Each row was made from one small tree. Brackets hold a mark, then the marks that hang from it, in alphabetical order. Every link used is in the known rows. Write each row's tree.
Known rows:
{F J {L Y}}: [-46  -9  10 -28  -8  -6  -6 -11 -26 -21 -19  26 -17   0 -22  35   3   3
  13]
{T {F J {L B Y {Z E}}}}: [-33 -22   5 -24 -10 -15   7  10 -18 -44 -30  73 -33  15 -20  21  -3  18
  28]
{L F}: [-11  -9  24 -30 -16   2  -1  -4 -26 -20 -18  -8   0  -6 -11   6  15  -6
   2]
{Y {L F} T}: [ 10 -13  17 -31  -1  15   8 -16 -19 -31 -16   1   6 -11 -27 -12   6 -15
 -20]
{F J}: [-21 -10  12 -19  -9   2  -4 -12 -34  -7 -17   4   2   5 -13  25   7  -6
   0]
{F J {L {Z E}}}: [-20   3  11  -8  -2 -13   6  -7 -18 -31 -19  51 -16  19 -24  38  -5   8
  17]
{F {J T} L}: [-25   1  10 -24  -4   0 -20 -15 -28  -4 -21  31  -6  -8 -21  52   0   8
   2]
{F J {L B {Y T} {Z E}}}: [-35 -23  10 -19  -6 -10  13  -3 -28 -61 -28  76 -30  18 -41  18 -10  16
  17]
{F J {L Y {Z {E B D}}}}: [-42 -25  19 -11 -13 -16  16 -32 -22 -47 -18  66 -24  30 -30  22  11   3
  15]
{E D}: [ -9 -29  27 -24 -21   5   8 -22 -35 -23  -9  -9  11   4 -20  17  19 -15
  -9]
{Y {L Z} T}: [ 14 -16  16 -17  -1  17  11 -19 -22 -50 -12   5   4   4 -42 -11  -4 -15
 -21]
{Z {E B D}}: [-11 -41  32  -5 -24   1  26 -25 -32 -32  -5  28   6  22 -15  25  24 -11
  -7]
{F {J T} {L B Z}}: [-25 -15  18 -23 -11  -4 -11  -9 -29 -30 -29  51 -21   2 -35  30 -11  16
  14]
{L F Y {Z {E B D}}}: [-31 -34  33 -15 -24 -11  23 -26 -25 -65 -20  49 -15  30 -29 -22  27  -1
   9]
{F {J T} {L B Y}}: [-49 -24  16 -33 -15  -3 -12  -5 -37 -27 -28  54 -22  -6 -35  33  -3  18
  12]
{J {T {F {L B Y {Z E}}}}}: [-23 -22  14 -25 -14  -4  -3  12 -26 -51 -29  73 -21   4 -32  26  -1  23
  13]
{L B {F {J T}} Y Z}: [-44 -24  22 -32 -18  -7  -8  -7 -36 -49 -39  53 -24   8 -40 -24   4  17
  16]
{F J L}: [-24  -3  10 -23  -6  -4  -5 -12 -23  -8 -17  16 -11  -3 -14  47   1  -1
  10]
{D B}: [-19 -16  29 -15 -27  12  21 -25 -32 -24  -6  -5   7   4 -10  26  20 -10
  -9]

Which tree is each row?
[-33  -7   7 -31  -2  -4  -3 -21 -28 -50 -34  28 -18  10 -31 -23  10   0
   5]	{L {F J} {Y T} Z}
[ 12 -35  23 -21 -10  17  18 -10 -27 -59 -15  18  -3   3 -48 -18 -11  -9
 -14]	{Y {L B Z} T}
[-36 -27  16 -36 -11  -4   5 -11 -33 -60 -38  43 -27   9 -37 -31   3   7
  13]	{L B {F J} {Y T} Z}
[ -8 -13  -1 -16   2  -4   8 -21 -13 -35 -24  56 -21  13  -6  36   5   1
   5]	{Y {T {F J {L {Z {E B}}}}}}
[-35 -17   5 -16  -8 -14   7 -12 -13 -37 -25  66 -30  20 -11  29   8   8
  21]	{T {F J {L Y {Z {E B}}}}}
[-45 -24  18 -26 -16 -10   3  -5 -27 -47 -26  47 -32  10 -38  14  -9  11
  24]	{F J {L B Y Z}}
[  8 -13  23  -2  -8   6  20  -1 -20 -48  -7  30   5  19 -40  -3  -4  -5
  -9]	{Y {L {Z E}}}
[-20  -9  21  -5  -9  -7   1 -22 -25 -32 -28  63 -11  23 -19   3  14   9
   6]	{L {F {J T}} {Z {E B}}}
[-27 -15   8 -37 -12  -2  -4   3 -17 -28 -19  17 -17  -8 -10  33   8   4
  12]	{T {F {L Y}}}
[ -6 -20  24 -23 -10   3   2 -10 -23 -35 -28  43 -10   3 -41 -25  -5   4
   0]	{Y {L B {F {J T}} Z}}
[-13   1   0 -17   1 -13   2   0 -11 -24 -24  53 -20  13  -6  39   0   9
  20]	{T {F J {L {Z E}}}}
[  2  -8   8 -30   5  11   4 -22 -20 -19 -21  12   3  -6 -23 -11   6 -13
 -16]	{Y {L {F J}} T}
[-31  -4  -1 -21  -2 -15   1   1 -14 -37 -27  64 -26  16 -16  27   3  13
  22]	{T {F J {L Y {Z E}}}}
[-32 -11  21 -25 -15  -4   0  -7 -21 -53 -17  19 -21   5 -38  18   0   4
  13]	{F {L Y Z}}
[-25 -11   8 -36 -11   4 -19  -1 -25 -24 -23  31 -10 -13 -19  39   9  12
   3]	{J {T {F {L Y}}}}
[-21 -23   4 -36  -8   9  -2  -5 -31 -40 -22   9  -5  -5 -18  10  14  -4
  -7]	{L {Y {T F}}}
